Each row was made from one small tree. The marks that hang from a mark follow it in brackets, in alphabetical order. Every link used is in the known rows. Write each row's tree.
Known rows:
zeni{depin{remis} gibo}: [ -6.8 -20.7 -34.2   4.6   9.0  21.7  17.8   7.6 -41.0  12.9   6.1  14.7
   1.9  -5.2  24.1 -62.6 -33.2  -0.4   2.0   4.0]
fasu{zeni{depin{remis} gibo}}: [  0.6 -31.8 -27.3   4.3  17.0  23.5  10.4   5.4 -34.3  19.2   4.0  22.9
  -4.3   5.5  40.8 -43.9 -48.6 -19.4  -9.8   0.1]
vabov{buned zeni{depin{remis} gibo}}: [-22.8  14.0 -68.7 -19.6  -1.1   8.7  22.2   8.2 -65.5  27.3   0.6  24.8
  -3.6 -11.8  25.3 -43.9 -37.8 -12.0  -8.9  16.2]
fasu{remis{vabov} zeni{depin gibo}}: [ 21.3 -28.4 -20.4  -3.5  -0.6  38.5 -20.4  23.2 -24.7 -13.8  10.0   7.7
  -5.4   3.6  35.3  10.4 -39.3  -5.1  -8.4  -5.6]
depin{remis{gibo vabov{buned}} zeni}: [ -6.9  28.3 -83.6 -14.1 -23.7  14.6  36.7  16.5 -20.7   0.9 -12.5 -22.6
 -14.9 -22.9   2.3 -54.2  -9.6  -6.7 -18.9  -5.6]
buned{fasu{zeni}}: [  9.1 -14.1  12.4   2.2   1.3   5.4  -2.3 -13.5  13.2  -6.0  -4.8  -5.4
  -6.9  16.6   2.4  20.1  -5.0 -23.0  -8.4  -2.3]
remis{gibo vabov{zeni}}: [ -4.7  31.7 -35.5 -13.7 -28.1  23.1  16.5  17.3  -5.9 -13.5  -5.5 -12.0
   3.8 -20.8  -4.1   1.6   8.1   7.1 -15.8  -3.5]
zeni{gibo}: [  5.9  -5.2 -21.6  -0.5  -2.8   7.3  10.0   6.0 -16.5  23.0   8.7   4.3
  -3.1  -3.7   8.3   1.1 -34.4 -10.4   0.4   2.3]
remis{gibo vabov{buned zeni}}: [ -6.1  45.3 -63.7 -32.5 -32.4  15.6  13.3  13.1 -24.0  -2.7  -5.6 -14.0
 -10.0 -22.4   3.0   8.7   6.9  -7.0 -26.1   1.8]
remis{vabov{buned zeni{depin}}}: [-10.9  20.8 -35.4 -28.3 -21.3  18.2 -10.0  12.6 -45.8 -21.7   1.2   6.0
   8.5 -13.6   1.3 -21.2  17.6   5.2 -21.2  11.7]
vabov{remis}: [ -8.4   1.0 -24.7  14.9   8.4  -2.1  14.4  -6.2  -5.0   5.7  -1.1  -3.5
  13.1   4.2   4.9 -22.0   3.5  -9.8   0.1   2.9]
vabov{buned remis{gibo} zeni{depin}}: [-32.5  45.6 -67.8 -17.3  -7.7  22.0  21.5  -4.2 -46.2   3.2  -8.4   2.0
  -9.7  -9.1  30.6 -10.6   3.0 -10.8 -16.9  19.4]
depin{remis}: [ -5.7  -8.5 -22.8   7.9   9.5  -6.1  18.0   1.2  -4.5   6.7  -5.2   1.7
   4.9  -2.2   4.6 -43.0  -6.0  -0.5   1.6  -4.6]
vabov{buned{fasu} remis{gibo} zeni}: [-22.8  49.6 -73.7 -10.4 -17.3   7.0  37.6 -15.2 -22.4   8.5 -13.3 -19.5
 -10.3  -4.3   6.7   9.1   4.8 -26.6 -13.6  14.6]
remis{vabov{buned{fasu} zeni{depin}}}: [ -8.8  17.2 -30.0 -24.2 -27.4  21.5  -6.1   1.2 -38.6 -35.4  -0.8  -6.3
   9.2  -7.2 -14.8 -20.3  28.2   1.1 -17.2  13.9]
depin{remis{gibo vabov} zeni}: [ -5.2  17.0 -55.2   3.4 -20.6  22.6  39.5  19.7  -1.7  -8.1 -12.1 -19.7
  -0.8 -22.4  -5.0 -57.2  -8.6   6.7  -8.2 -10.7]
vabov{buned{fasu} zeni}: [-13.6  31.2 -30.6 -21.5 -16.9  -9.3   9.1 -10.9 -18.2   1.6  -7.9  -4.3
  -5.3  -0.6 -12.4  18.3   4.0 -16.3  -6.9  13.8]
zeni{depin{remis{vabov{buned}}} gibo}: [  4.0 -13.5 -72.4 -14.4  -7.7  25.7  10.4  16.1 -61.3   1.3  10.1   0.4
   4.7 -14.1  19.3 -74.7 -18.9  -8.3 -17.0   2.8]
zeni{depin{remis{vabov}} gibo}: [  4.7 -27.6 -43.9   4.3  -3.8  34.7  13.7  19.6 -42.9  -8.7   9.7   3.4
  16.5 -13.2  12.4 -81.0 -17.1   5.9  -6.7  -2.6]
remis{gibo vabov{buned zeni{depin}}}: [-11.7  37.6 -52.5 -34.8 -29.3  34.9   2.4  14.0 -43.6 -20.4  -3.2  -5.7
  -8.7 -21.2  14.2 -10.6  15.7   3.9 -26.4   8.5]
depin{remis{vabov} zeni{gibo}}: [  1.6  -5.9 -58.9   9.4 -14.1  13.1  36.5  24.3 -20.2  13.6   0.2  -2.5
  13.0 -18.4 -10.0 -67.7 -40.0  -1.7  -1.7  -6.0]

Which tree is each row?
[ 13.2  25.8 -61.7 -23.4 -21.7  18.9  -2.6  16.3 -13.2 -15.0  -2.9 -29.5
 -26.4 -12.4  20.5  26.2  -0.9  -2.8 -13.7  -7.9] => fasu{remis{gibo vabov{buned}}}
[-10.8  23.7 -58.4  -7.6 -18.9  17.6  35.0  18.0 -11.2  -7.4 -11.2 -10.8
   9.2 -23.3   0.2 -39.9   2.6   5.8 -13.7  -8.6] => depin{remis{gibo vabov{zeni}}}
[ -7.8  28.3 -30.2 -14.6 -21.1  38.6  -3.3  24.5 -19.0 -37.8  -6.0  -5.7
  -6.7 -16.6  18.3  12.7   3.1  24.9  -4.0  -0.5] => fasu{remis{gibo vabov{zeni{depin}}}}
[-24.5  10.8 -43.7   6.7   1.9  19.7  21.9   4.3 -47.3  16.1   4.5  21.7
  16.4  -4.8  19.0 -27.8 -27.1  -6.1  -0.1  19.1] => vabov{remis zeni{depin gibo}}
[-11.5  37.2 -85.8 -24.8 -23.1  10.4  31.4  13.8 -29.9   2.8 -11.4 -12.9
  -4.5 -24.1   7.3 -32.8   0.1  -8.0 -24.3  -3.1] => depin{remis{gibo vabov{buned zeni}}}
[-25.6  53.4 -77.0 -15.5 -10.0   1.4  32.6  -4.6 -28.8  21.9 -11.0  -6.4
 -10.7 -10.0  19.7   6.8  -5.3 -21.7 -16.8  12.2] => vabov{buned remis{gibo} zeni}
[-17.2  22.2 -45.1   6.4  -7.2  10.3  44.4   8.3   0.2  11.8 -16.1  -7.8
 -14.5 -14.1   6.6 -37.2 -24.9   0.9   1.7  -3.9] => depin{remis{gibo} zeni}
[ 22.3 -14.6  -9.3  -2.0  -0.8  10.7 -20.7  15.9  10.4 -19.7  -1.5  -5.8
  -3.4   6.8  15.4  29.5 -11.5  -6.0  -8.4 -15.4] => fasu{remis{vabov} zeni}
[ -4.5  14.9 -91.2 -20.4 -17.0   1.0  28.0  18.8 -47.1  24.7   1.4   3.8
  10.2 -20.0   3.9 -46.3 -31.8 -16.9 -17.2   1.8] => depin{remis{vabov{buned zeni{gibo}}}}
[-13.4   1.0 -30.7  -0.4   4.2  29.9  21.5   3.2 -22.7 -10.5  -6.5  -1.9
 -12.1  -8.7  29.7 -50.1  -1.3   8.7  -4.5  -0.7] => zeni{depin{remis{gibo}}}
[  9.4  23.0 -56.5 -25.0 -26.0  21.6   5.8  10.1 -18.7  -8.9  -0.3 -27.0
 -15.7 -16.0   8.9  -2.5  11.9  -8.6 -25.9  -4.8] => remis{gibo vabov{buned}}
[ -0.9  34.7 -42.4 -13.5 -24.1  20.3   7.1  23.8  -0.3 -19.0  -8.1 -13.8
  -6.5 -16.7   8.2  32.2  -5.0  13.9  -3.2  -7.7] => fasu{remis{gibo vabov{zeni}}}
[ -4.2   2.1 -29.4 -10.6 -19.2  33.1   2.4  22.3 -43.1  -8.2   9.5  14.0
  18.9 -16.8   1.0 -26.0 -16.0   9.4  -9.5   8.3] => remis{vabov{zeni{depin gibo}}}
[ -7.9  15.5 -63.7 -16.3 -20.9  -2.7  23.5   1.5 -24.9 -12.3  -9.3 -13.0
  12.7 -11.0 -19.4 -45.6  14.0 -12.1 -14.9   2.0] => depin{remis{vabov{buned{fasu} zeni}}}
[ 30.1 -25.0 -24.7   2.7  -9.9  23.8  -5.0  10.8   0.4  -6.7   4.7 -14.4
  -6.2   9.2   9.9  28.0 -35.9 -21.6  -3.9 -10.7] => buned{fasu{remis{vabov} zeni{gibo}}}
[ 12.6 -12.6   5.5   4.1   6.1   2.7 -10.5  -6.5  18.3 -11.2  -7.5  -8.0
 -17.3  20.6  14.2  51.8 -17.9 -17.3   4.5  -6.1] => buned{fasu{remis zeni}}
[  6.0  -2.5  -1.8  -2.1  -0.2  39.5  -7.9  -4.4   1.1 -29.1  -8.5 -10.5
 -33.1  14.1  38.3  42.4 -13.3  -7.2  -2.1  -1.7] => buned{fasu{remis{gibo} zeni{depin}}}
[  9.4   8.9 -15.7  -5.6   3.3  15.8  -3.0   6.4  13.5   3.3  -8.8  -6.8
 -35.1   7.2  42.2  60.3 -30.7 -13.8  -4.9 -11.1] => fasu{remis{gibo} zeni}
[ 18.6   8.5 -43.8 -22.5 -24.4  26.9   3.1  -3.4  -5.6 -13.7  -5.1 -32.0
 -23.1   0.2  10.8  17.1   6.7 -32.7 -33.8  -7.2] => remis{gibo vabov{buned{fasu{zeni}}}}
[-18.5  30.5 -80.8 -10.1  -5.1  -7.4  28.7   0.3 -46.1  43.8   1.9  10.3
   3.1  -6.1  13.5  -3.2 -37.2 -30.4  -9.7  17.3] => vabov{buned remis zeni{gibo}}
[  7.4  -5.1 -56.2  -8.4 -14.0   3.1  15.4  -2.1 -19.4 -17.2  -3.6 -25.8
   6.5  -5.4 -13.9 -55.9  19.3 -13.6 -14.3  -3.9] => depin{remis{vabov{buned{fasu}}}}
[-21.3   0.4 -41.6  -1.5   2.4  15.4  25.4  11.9 -47.0  17.9   0.4  27.1
  10.5 -11.0  19.5 -47.7 -38.9   1.4   1.7  10.8] => vabov{zeni{depin{remis} gibo}}
[  5.4  11.2 -28.6 -12.3  -6.3  -5.6  -7.9  -8.1  -6.4  -9.0  -5.4 -17.6
 -23.0   9.0   4.3  37.0  -4.7 -12.1   6.3   4.0] => vabov{buned{fasu{remis}}}
[ -8.2  25.8 -52.1 -20.7 -20.5  -1.4  19.0  -4.3 -34.6  27.8   0.7   0.8
  -7.9  -4.1  -5.1  21.1 -30.5 -26.5  -5.9  15.5] => vabov{buned{fasu} zeni{gibo}}
